What can hang from each mark:
j_846: j_295 j_606
j_295: j_100 j_502 j_592 j_648 j_846
j_606: j_100 j_540 j_846
j_540: j_295 j_606 j_687 j_804
j_687: j_540 j_648
j_592: j_635 j_687 j_804
j_635: j_540 j_648
j_179: j_804
j_502: j_295 j_606
j_648: j_606 j_635 j_687
j_100: j_606
j_804: j_179 j_592 j_648

Known rows, with every way that one mark hangs from another:
j_502{j_295{j_648 j_846}}: [-15  -4  -8  17  -9  23  -9   1  -9 -19  14  12  -2 -11  -3   0 -14  10
   5   8  -1  14 -15  10  -6   8 -12 -11  -6  19  -1 -11 -11  -4  18   5
  13   2  -8  -5  19  -2  -6]
j_804{j_592 j_648{j_606{j_100} j_635{j_540} j_687}}: [-38   3 -11  18  -6   3   0 -12 -11 -12  -8  21  -5  -4  15   6  -2   8
   6  25 -31  15  -5  11  10  -8 -15 -11   0  17 -10  34  28  -9   3  -5
 -16  -6   9   6   4  12  -9]
j_100{j_606{j_540 j_846}}: [-33 -13 -21  22  13  -4   2   4  -7 -41   8  21   7  -6  10  17 -24  10
  10  25  -3  28 -18   5  -6  -2  -7 -11  -5  23   3  -4  13  -4  14  33
  12  -7  -6   2  22   0  -3]
j_100{j_606{j_540{j_687{j_648}} j_846{j_295{j_592}}}}: [-22 -26 -13  18 -11   7   9  -2  -5 -21  19  13   1  -5  22  12 -16  22
   7  22   1  17 -19   3   4  -1  -6 -14   0   7  12   6  11 -18  31  16
  -5 -13  -6  -9  14  -1  -9]
j_804{j_179 j_592}: [-31   6   3  19  12  21   3 -15  -2 -29  -2  13   5  -2   5  -8  15  19
   7   9   9   3   3   9  11   1 -20  -8  -1  19 -14  -7   2  -3  16   4
   1   1   0   2  16 -12  -5]
j_635{j_540{j_606 j_687} j_648}: [-46 -27   0   9  -6  -8  13  -5 -11 -26  12  22  -4 -16   8  -3 -21  17
   5  35  -6  18 -11  14 -14 -18  -7 -14 -10  10  -5  22  10 -14   3   0
 -10  -9 -13 -13  25   6  -9]
j_179{j_804{j_648{j_635 j_687{j_540}}}}: [-22  -6 -12  13   2   8  -6 -16  -2 -15  12  21   9   7   1  -2   1   8
   4  28 -37   9  -8   4  14   2 -19  -6  -4  12  -5  26  12 -15   4   7
 -13  -7  -8   8   8  -5  -2]
j_687{j_540{j_295{j_846}} j_648{j_635}}: [ -5 -19   1  13   7   9  -1  -9  -9 -19   5  14  -3  -1   6  -4 -22  10
   1  31 -30  11 -14   5  -4   9  -5  -9  -1   8   0  17  10  -8  10   9
  -7  -8   2 -14  12   1  -4]
j_606{j_540{j_804{j_592}} j_846{j_295}}: [-22  -7 -11  19   2  15   9   3 -11 -27  14   6  12  -1  17   3  16  24
  10  18 -10  -2 -14   2  44   2 -14 -10 -15  12   2  -6   3  -1   8  21
   5  -3  -1   9  17  -1  -6]
j_687{j_540{j_295} j_648{j_606}}: [-11 -15  -4   7  12  14  -1 -11  -1 -19  10  21  -7  -4   9  -2 -15  18
   5  35  -7  21  -4   9 -16  -1   2 -12  -4   7  -2  27  14  -4   6   8
   2  -9  -8  -7  16  -1  -2]
j_846{j_295{j_100{j_606{j_540}} j_592{j_687 j_804}}}: [-27 -26 -19  10 -18  19  10 -16   3 -19  -6  -3   1   3   7   5  10  18
  15  24   7  20  -8   9  18   8  -7  -5   0   7 -13 -31  24 -13  27  -9
   4   9 -26   6  19  -2  -2]
j_635{j_540{j_606 j_804{j_592}} j_648}: [-38 -22  -5   4   1   1  18  -4 -10 -26  14  22  -2 -16   5 -11  13  23
   3  33  -2   8  -7  12  24 -14 -14 -16 -13   1   0  19  17  -6  -1  -1
  -6  -2  -7   0  15   5  -4]
j_846{j_295{j_502} j_606{j_100 j_540{j_687 j_804}}}: [-25 -22   0  15 -25  18  10  -2 -19 -33   5   0  10   3  39  -1  21  16
  13  22 -18  11  -7   5   5   4  -9   4 -11  17  -1  -4  26 -10  13   6
   1 -18 -18  11  34   6   0]
j_635{j_540{j_804}}: [-28 -15  -9   3   2   4   8  -3 -11 -31   7  12   3  -9   7  -5  -1  18
   4  30  -3  -4  -8  13  15  -3  -9  -2  -5  15 -11   1   5  -4   3  15
   1   7 -10   4  21  -1  -5]
j_179{j_804{j_592{j_687}}}: [-40  -3 -19  14 -11  19   5 -11   1 -24   7  10  10  -2  -2  -9  21  11
  11   1   5   5  -1   9  31   2 -23  -6  -8  15 -22  -4   5 -13  17   3
  -8   8 -12   3  21 -12  -7]
j_502{j_295{j_100{j_606{j_540}} j_592 j_648{j_687} j_846}}: [-23 -24 -13  18 -35  15   3  -1  -5 -18  -7   6 -11  -9   1   6 -21   8
   9  35   2  30 -23   6  -9   9 -10 -12  -8  17   3 -21  15 -21  33 -19
  14   1 -21   1   8   1   3]
j_100{j_606{j_846{j_295{j_502}}}}: [-16  -4  -7  27   2  25   2   2  -5 -25   1  13  -1  -1  13  15   3   8
  10  -4  -4  22 -13   7  -5   5  -9  -7  -2  23   2 -26   5 -10  28  32
  -1  -7  -6  -2  28   2  -4]
j_502{j_295{j_648} j_606{j_100 j_540 j_846}}: [-30  -5 -15  22   3   7 -17  10 -16 -31   8  14  11 -12  24  12 -26   6
  13  23  -9  30 -20   3 -15   7  -7 -18 -12  21   2  12   9   2  -2   6
  22 -14  -9   1  21   5  -1]
j_295{j_502{j_606{j_100 j_846}} j_648{j_635{j_540{j_804}}}}: [-26 -10  -6   9  -5  11   0   3 -19 -31   1  17   5  -5  38   8   0  -2
   4  20 -37  21 -25   6   1   9 -18  -7 -15  11   3  12  28 -15   7  13
   4  -6  -2   4  16   4   2]
j_635{j_540{j_295{j_846}} j_648{j_606{j_100} j_687}}: [-30 -17  -1   8 -20   6  10   3  -8 -14 -17  11 -15 -14   0   8 -34  -1
   9  31 -23  18 -26  21 -21  -6  -5 -16 -11  14  -2  27  16 -10   3  -7
   6  -1 -15 -15  22  13  -4]
j_295{j_846{j_606{j_100 j_540{j_804}}}}: [-23 -21 -20  13  -4   8   7   1 -18 -46   5   4  11  -2  20   1  -6   7
  10  24 -17  21 -18   5  14   5 -11  -2 -12  22   3   0  29  -1  12  11
  25 -10 -15  11  32   6   2]
j_846{j_295 j_606{j_540}}: [-17 -11 -12  21   9  15  -2 -15  -8 -27  15   8   5  -5  18  10   2  19
  14  25  -6  21   0   2  -2  -8  -4  -7   1  21   0  -3  12   2   4  19
  14 -14 -15   6  31   7  -9]
j_648{j_606 j_687{j_540}}: [-32  -7 -13  14  -1   7   3 -20   0 -23  -1  20  -3   5   5   5 -13   9
   7  34 -15  24  -4  13  -6  -2  -7  -9 -11  21 -14   3  20 -15   7   9
   8  -2 -17   3  19  -4  -5]
j_648{j_606{j_100 j_540{j_295{j_592{j_635 j_687}} j_804}}}: [-31 -28   9  -1 -25  10   7  -4  -9 -26  -8   4  12  -5  33  -2  -3  11
  16  37 -21  18 -11  10  13   7  -7  -1   4   3 -17   2  38 -10   7 -11
  13   6 -11  -2  16  -5   6]
j_606{j_100}: [-28  -4 -16  12   7  15 -10  -2 -16 -33  -6   8   3  -7   9  -3 -12  11
   5   8  -9   4   3  12  -1   5   2  -1   4  38 -21   0  -1   3   9   4
   8  -6 -10   2  30   3  -2]
j_846{j_295 j_606{j_540{j_687}}}: [-26 -16  -4  22  -9   7   5 -12 -10 -26  16   8   8  -2  24   7  -2  19
  15  24  -7  19  -3   4  -6  -9  -7  -4  -5  17  -1  -1  13  -7   9  13
   5 -17 -16   1  32   5 -11]
j_100{j_606{j_540{j_687{j_648}}}}: [-38 -25 -15  12  -3 -10   4  -4  -4 -32  22  26   4  -7  13   3 -18  19
   6  31   0  16  -8   5 -19  -4  -5  -9  -2  14  -1  20  17 -12  21  13
  -7 -16  -6  -5  13   0  -8]
j_606{j_540{j_295{j_100} j_687{j_648} j_804}}: [-20 -29   5  -1 -18   2   8  10 -13 -25  11  10   6  -4  23 -15 -10  22
   4  38 -12  -8 -12   8   0   6   0  -2 -11   9  -9  24   5 -11  15 -14
  -7 -12 -12  -3  18  -3   6]
j_804{j_179 j_592{j_687}}: [-44   3   2  20  -2  19  10 -20   3 -28   4  11   8   4   1 -10  15  14
  12  13  11   5   0  11  10   2 -25 -11   1  19 -22  -9   5 -11  17   2
  -8   6  -2  -3  18 -17  -7]
j_179{j_804{j_592 j_648{j_635 j_687{j_540{j_606}}}}}: [-32  -9 -10  20   0   6   4 -15  -2 -17  10  26   9   7  -1  -7  15  14
   6  26 -32  20  -6   1  30  -4 -24 -14 -14   5  -2  27  29 -17   5  -2
 -16 -11  -1   9   6  -2   0]
j_592{j_635{j_648} j_687{j_540{j_295 j_606{j_846} j_804}}}: [-35 -29  16   6  -8   3  16  -3  -6 -28  18  17  13   4  18  -6 -17   5
  15  36 -32  25 -25  11   7   2  -9 -17  -7  -3  -5  17  23 -17  -8   7
   3  -4  -9 -21  19  -9   5]
j_540{j_687 j_804{j_648}}: [-30 -10  -4   7 -10   8   6   4  -7 -24  32  21  14   1  14 -12   3  18
   2  11  -8  -6  -7  11  12  -1 -15  -3  -4  13  -8  15  -1  -9  19   5
 -14  -5  -3   4  20  -8   0]
j_592{j_635{j_648} j_687{j_540}}: [-43 -18  -4   8  -2  11   1 -30  -1 -23  14  14   4   0  14  -6  -8   3
   9  36 -23  22  -2  10  -7   1  -4 -10   8  13 -22   8  10 -13  -5   0
 -10   0 -11 -14  13  -4  -9]
j_100{j_606}: [-28 -10 -13  16   8   6  -1  -4  -3 -31   6  22   1  -6   0   5 -11  12
   7   8   4  20  -1  11 -11  -2  -5  -5   5  24 -10 -10  10  -4  20  19
   7  -5 -10  -1  23   0  -4]
j_804{j_592{j_687{j_540{j_606{j_846}}}} j_648}: [-45  -6 -23  29   2   9  15  -8  -1 -32  23  20   8   9   3  -5   0  10
  10  31  -6  30 -14   4  20  -5 -15 -25 -14  13  -5  13  17 -13  10  12
 -19  -7   6  -1  20  -8  -2]
j_804{j_179 j_648{j_606 j_635{j_540{j_295}} j_687}}: [-23   1  27  13   3   4   5 -11   2  -7  -3  28  -2  -3   7   8 -17  10
  11  39 -25  13 -16  14 -21  -9 -24 -14   3   3   3  36  20 -12   1   5
  -8  -3   4  -5   6  -3  -2]
j_179{j_804}: [-20  -6 -15   8   7  18  -7  -4  -5 -28   5  14   9  -8   1  -3   4  13
   6   1  -3   6  -3   9  14   2 -14   0  -5  21 -12   0  -3  -4  14  12
   9   1 -18   6  27  -6  -3]
j_804{j_179 j_592{j_635{j_540}} j_648{j_606{j_100}}}: [-39   5   4  17  15  19   1 -18  -5 -26 -11  13   2  -6  24   0   8  10
  14  23 -14  24  -7   5  -1  -4 -19 -11   7   3  -5  25  31   1   5  -4
  -1  -5  15   3   4   5  -6]

Rows:
[-18 -21  -3  22 -10  14  12   9  -5 -33  -9  13  -3 -11  20  15  -3  12
   9  31   7  24 -18   4  -6   2  -8 -10  -5  13   6 -18  16 -12  23  20
  -5   3  -7   1  22  -6   8]  j_100{j_606{j_540{j_295{j_502 j_592}} j_846}}
[-26 -11  -2   0  12  18  -6 -20  -2 -18  10  16   9  -7  14  -1   7  11
   5   1 -20   9  -3  15   9   5 -11  -5   7   7 -17   7   3  -2  -4   1
   6   6  -8  -5  14  -2  -8]  j_592{j_635{j_648} j_804}
[-40 -17 -14  16  -3   2   2  -8 -13 -36 -10  12   0   4   1  -5 -20  10
   9  36 -22  20  -4  12  -5   1   3 -10 -11  33 -20   7  24 -10   2  -2
   6 -13 -16   0  29   2   2]  j_648{j_687{j_540{j_606{j_100}}}}
[-41 -13   5   6  15   9  14 -18   1 -32   7  16  15   5  12   0  -6  10
  15  23 -15  22 -31  12   5   6 -27 -19  -4  -4  -7  18  28 -18  -1  15
   1   6   4 -16  16 -15  -8]  j_592{j_635{j_540{j_606{j_846}}} j_687{j_648} j_804{j_179}}
[-25  -1   1  13   0   4  -6 -16  -7 -14  -3  29   2   1  12  10 -14   7
   5  10 -31  19  -4  14  -1  -1 -17  -3   1  25 -17   4  19 -16  11   9
   8  -5  -8   1  16  -1  -9]  j_648{j_606 j_635 j_687}
[  0 -34   4  11  -3  15   7  -8 -13 -20 -13   8 -10  -2  14 -10 -21  13
  -1  38 -26  28 -15   2   6  10  -2  -9  -5   5   0   2  27 -17  25 -18
  -1 -10  -6 -11  17   4   7]  j_687{j_540{j_295{j_100 j_592 j_846} j_606} j_648{j_635}}
[-32 -19  20   7  -6  21  15 -24  10 -20  -1   2   9  10   1  -7  -3   1
  16  30 -22  18 -25  15  -4  14 -22 -13  -3 -13  -9   1  19 -13  -1  -5
   2  14 -11 -21  11 -16  -2]  j_592{j_635{j_648} j_687{j_540{j_295{j_846}}} j_804{j_179}}
[-36 -17  21   8  -3   3  16  -1  -7 -37  11  21  17   5  12 -13  -1  22
   8  16  -4   7 -12  13   5   0 -25  -4 -13   9  -5   0  19 -17  21   3
  10  -9 -11  -2  27 -16   5]  j_540{j_606 j_687 j_804{j_179}}
[-33 -11 -13  11   1   0  10  -3  -9 -25  11  23  -2  -7  23  10 -28  12
   4  21  -8  20 -23  12  -8  -7 -11 -13 -11  10   2  29  11 -18  14  21
  -4  -6  -1 -10  19   0 -13]  j_635{j_540{j_687{j_648{j_606{j_846}}}}}
[-18 -15   9   8  -8   2   3   0  -6 -12  -1  18  10   2  26   6  -8  14
   9  25 -31  20 -13   9  -1   3 -13  -3 -10  -5  -4  23  25  -8  12 -13
  -3  -6  -5   7  11   4   3]  j_592{j_804{j_648{j_606{j_540{j_295{j_100} j_687}} j_635}}}
[-19 -17   9   7 -39  28   9  -2  -3 -14   6  10 -10 -10  21  -7   9  16
   1  17   3   2  -3  12 -13   1  -8  -4  -5  11  -9  -7  -5 -22  29 -11
 -16   3 -11  -7  22 -12   6]  j_540{j_295{j_502 j_592 j_648} j_687}
[-18 -15  -1  12  -1   9  -3   5 -11 -29 -11   4   0 -10  11  -2 -16  15
   9  37  -6   8  -4   6 -10   2   6  -3  -4  25 -16  -2   1   2   7  -5
   6  -5 -15   2  27   4   5]  j_606{j_540{j_295{j_100}}}
[-44  -9  10  13  -5  12  20 -11  -1 -34  12  18  15   7   2 -17  22  20
  13  17   5   9  -7  11  26   2 -31 -11 -11   9 -14  -6  24 -15  18  -1
   1   1  -5   0  20 -19   2]  j_540{j_606 j_804{j_179 j_592{j_687}}}
[-36  -1  11  14  -8  15  16  -5  -1 -25  24  19  15   7  12 -18  24  23
   5  10   3  -9  -5   9  22   0 -31  -8  -6   2  -4  14   5 -12  24  -4
 -17  -4   6   6  10 -18   0]  j_540{j_687 j_804{j_179 j_592 j_648}}
[-29 -21  -7   6 -26   9  25   3  -3 -19  15   6  -2  -5  -4 -16   5  14
   8  32   0  -8 -21  13  24   2 -17 -16 -12  -3  -8  16  12 -14  14   1
 -20  12   3 -13  13  -6  -5]  j_635{j_540{j_295{j_846} j_804{j_592{j_687{j_648}}}}}
[-24 -13   1   7  -4  -1   5 -20  -7 -20   2  25   6  11  15   3  -5  10
   4  33 -39  16  -9  12  15   4 -16  -1  -9  10 -10   7  32 -20   5  10
  10  -3 -13   7   8  -5  -3]  j_648{j_606 j_635 j_687{j_540{j_804}}}
[-12   0  -8   9  16  16 -12  -8  -2 -14  14  31  10  -5  12   7   3  11
   4  -1 -26  24  -7   5  12  -2 -25  -2   1   7   4  25  16  -6  17  12
   5  -8  -4  11  12   2  -5]  j_179{j_804{j_648{j_606 j_635}}}
[-24 -34   6  19 -44  16  26   8  -8 -25 -32  -4 -17  -9  16   0  -9   4
   8  29   9  23 -23  11 -17   3  -8  -1 -10   4  -5 -33  24 -28  42 -10
 -16   9 -13 -10  25   2   7]  j_635{j_540{j_295{j_100{j_606} j_502 j_592 j_846} j_687}}
[-36  -1   0   7   3  19   7 -21   7 -27   4  10  14   9  -3  -5  11  12
  11   8   4   3  -8  18   9  10 -26  -6  -2  14 -21 -11   7 -10  12   7
   2  14 -13  -1  23 -22  -5]  j_592{j_687 j_804{j_179}}
[-41 -13   6  12  -4   0  11   7 -17 -48  -1   6  22   6  28  -1 -15  13
  10  26 -17   1 -26   8   9   9 -19  -3 -15  19  -1   9  13 -11  12  11
  12 -10  -8   2  23 -13   4]  j_606{j_100 j_540{j_687 j_804{j_179}} j_846}
[-19 -32  -1   8 -23  13  11   1  -8 -24  11  10  -1   2  28  -5  15  21
   7  26 -10  10 -12   2  -4   8  -6   0 -11   7   3  -2  21 -20  34  -1
 -12 -17 -15   5  15   6   2]  j_846{j_295{j_100{j_606{j_540{j_687{j_648} j_804}}} j_502}}
[-20   1  -8  11  -2  12  -9  -7  -2 -11  14  26  12   0   1  -1   1   8
   3   4 -32   3  -7   8  15   1 -23  -4   2  19  -7  25   4 -13  11   5
 -10  -5  -6   7  13  -4  -4]  j_179{j_804{j_648{j_635 j_687}}}
[-43 -20  -4   7  -9  -2   8  -9 -10 -22  11  16  -5 -15  10  -2 -17  14
   3  32  -4   5  -8  16 -12 -13  -6  -9  -3  13  -9  20  -4 -12   2   2
 -16  -2 -12 -12  20   3 -13]  j_635{j_540{j_687} j_648}
[-26 -22 -22  19   0   5   4   2  -8 -40 -10   8  -2  -5   3   8 -23   4
   9  27  -5  34 -18   3 -10   5  -5  -4 -10  23  -2 -22  21  -7  31   7
  16  -5 -14   4  23   9   1]  j_295{j_100{j_606{j_540}} j_846}
[-18 -14  -9   8 -12  30  -2 -15  -3 -22   8   8  -2  -9  15  -1  -6   6
   1   7 -15  19 -12   6   6   7 -12  -5   6  13  -7 -16   5 -14  28  -4
  14   8  -3  -7  14  -5  -4]  j_295{j_592{j_635} j_648 j_846}
[-45  -3  -5  18  -9  15   2 -19  -3 -25   5  10  11   0  14  -7  12   8
  12   7  -9  11   4   8  16   3 -14  -6   8  18 -34 -12  11 -10   8   1
  -9   7   5  -8  17  -8 -11]  j_804{j_592{j_635 j_687}}
[-33 -16 -10   6  -2   0   7 -10  -7 -21  12  23  -6 -10  18   2 -18  18
   3  28  -3  15 -10  12 -15  -9  -8  -9  -6   7  -5  28  14 -15  13   9
  -8  -6  -5  -8  16   3 -14]  j_635{j_540{j_687{j_648{j_606}}}}
[-21  -9   0   8   0  10   5 -17   6  -9  12  22   7  12   7   4  -1  10
  11  30 -26  23 -10  14   5   3 -15 -11  -3  -8  -7  22  28  -9   0   5
 -12   6  -5   0   9  -6  -2]  j_592{j_687{j_540{j_295}} j_804{j_648{j_606 j_635}}}
[-19 -27   8   7   1   4  11   4  -8 -33   8  16   6   0   4 -11  -6  22
   9  39 -11  12  -8  10   7   0  -1  -8 -14   6  -5   4  20  -5   1   8
   9  -6 -14  -2  26  -5  10]  j_687{j_540{j_295 j_606 j_804}}
[-30 -22   3  20 -30   9   9  15 -16 -36 -18  -2   2  -6  20  -1 -12   4
  10  29 -16   9 -18   7 -15   7  -7  -2 -18  21  -9  -7  13 -10  19   2
  -9  -5  -8  -3  32   2   5]  j_606{j_100 j_540{j_295{j_502 j_846} j_687}}
[-34 -19   1  -1 -14  -7   9  -8 -10 -21  17  29  -1  -4   7  -1 -10  14
   3  38 -36   8 -15  13   7  -6 -16  -9 -10  10  -2  22  24 -22   2   2
   5  -5  -8   0  10  -1  -3]  j_295{j_648{j_635{j_540{j_606 j_804}} j_687}}
[-40 -16  11   5  -5   1   9  -3 -11 -41  -3  13  15   3  27  -2  -6  18
  12  31 -13  14 -15  10  -2   3 -20   0 -14  10  -2  13  31 -10  16   0
  20 -10 -16   8  19  -9   3]  j_648{j_606{j_100 j_540{j_687 j_804{j_179}}}}
[-10   0 -10  20   7  28  -6   1 -14 -22  -6  -1   1   0  14   4 -12  10
   8  -3 -13  11 -11   8  10   9   0  -4  -1  32 -11 -19 -12  -4  21   9
  10  -7 -12  -2  33   4  -4]  j_606{j_846{j_295{j_100}}}
[-31  -3  15  13 -11   8  15   2   5 -19  16  18  12   3   2 -12  18  23
  11  41  -5 -13 -11   9  15  -3 -26 -17  -9   3   0  27  10  -5   5  -5
 -13  -2   4   8   5 -15   8]  j_606{j_540{j_295 j_804{j_179 j_592 j_648{j_687}}}}
[-11  -4 -11   8  -4  33 -11  -9  -8 -14   9   4  -9  -5   9  -3  -4  15
   5   7 -12   8   0   9  -5   5   4  -4   1  27  -9  -8 -13  -4  24 -10
  12 -10 -18   0  23   6  -3]  j_846{j_295{j_100 j_648}}
[-22 -18  10  11 -24  12   7   2  -7 -18  -2   7   1  -9  14  -6  -9  20
   4  16   7  -2  -1  15   1  -2  -5  -3   2  14 -18  -8  -3 -14  21  -6
  -8   4 -11 -11  27 -11   1]  j_540{j_295{j_592} j_687}
[-11  -5  -5   7  19  10 -12 -17  -8 -16  13  33   0  -7  20   5 -11  14
  -2   8 -25  20  -1   9  -2   1 -12  -5   7  17  -5  24  14  -8  15  12
   4 -12   1  -1  12   4 -11]  j_687{j_648{j_606 j_635}}
[-22 -13  -6   5  -4   8  -4   1  -3 -25  17  16  -2 -14   7   2 -14  18
   7  39  -7   7  -6   8 -18  -5   2 -10  -6  17  -2  16  -5   1   4   5
   8  -5 -11  -1  17  -2   1]  j_606{j_540{j_295{j_648}}}
[-36 -17  -6  21 -27  30   3 -12  -6 -29 -18  -1   9  -1  30  -2   8 -11
  12   5 -16  35 -13   4  -1  17 -21  -5   1  17 -26 -34  37 -20  27  -8
  -1   9  -5  -6  31  -2   0]  j_295{j_502{j_606{j_100}} j_592{j_635 j_687} j_846}
[-15   1  17   8  17  14  -2 -10  -6 -24  21  26  15   4  14  -9   8  17
   1  14 -23  -1  -7   8  13   6 -28  -3   8  10   2  16   7  -4  14   9
  -4  -7   5   8   8 -10   2]  j_540{j_804{j_179 j_648{j_635}}}
[-29 -11  -2   9   1   1   8 -10 -15 -24   1  15   4  -7  16  -5  15  19
   3  25 -17  -5  -3   9  37  -3 -18  -1  -3   7 -12   3  15  -7   2  10
 -11   5   4   5   7   1  -9]  j_648{j_635{j_540{j_804{j_592}}}}
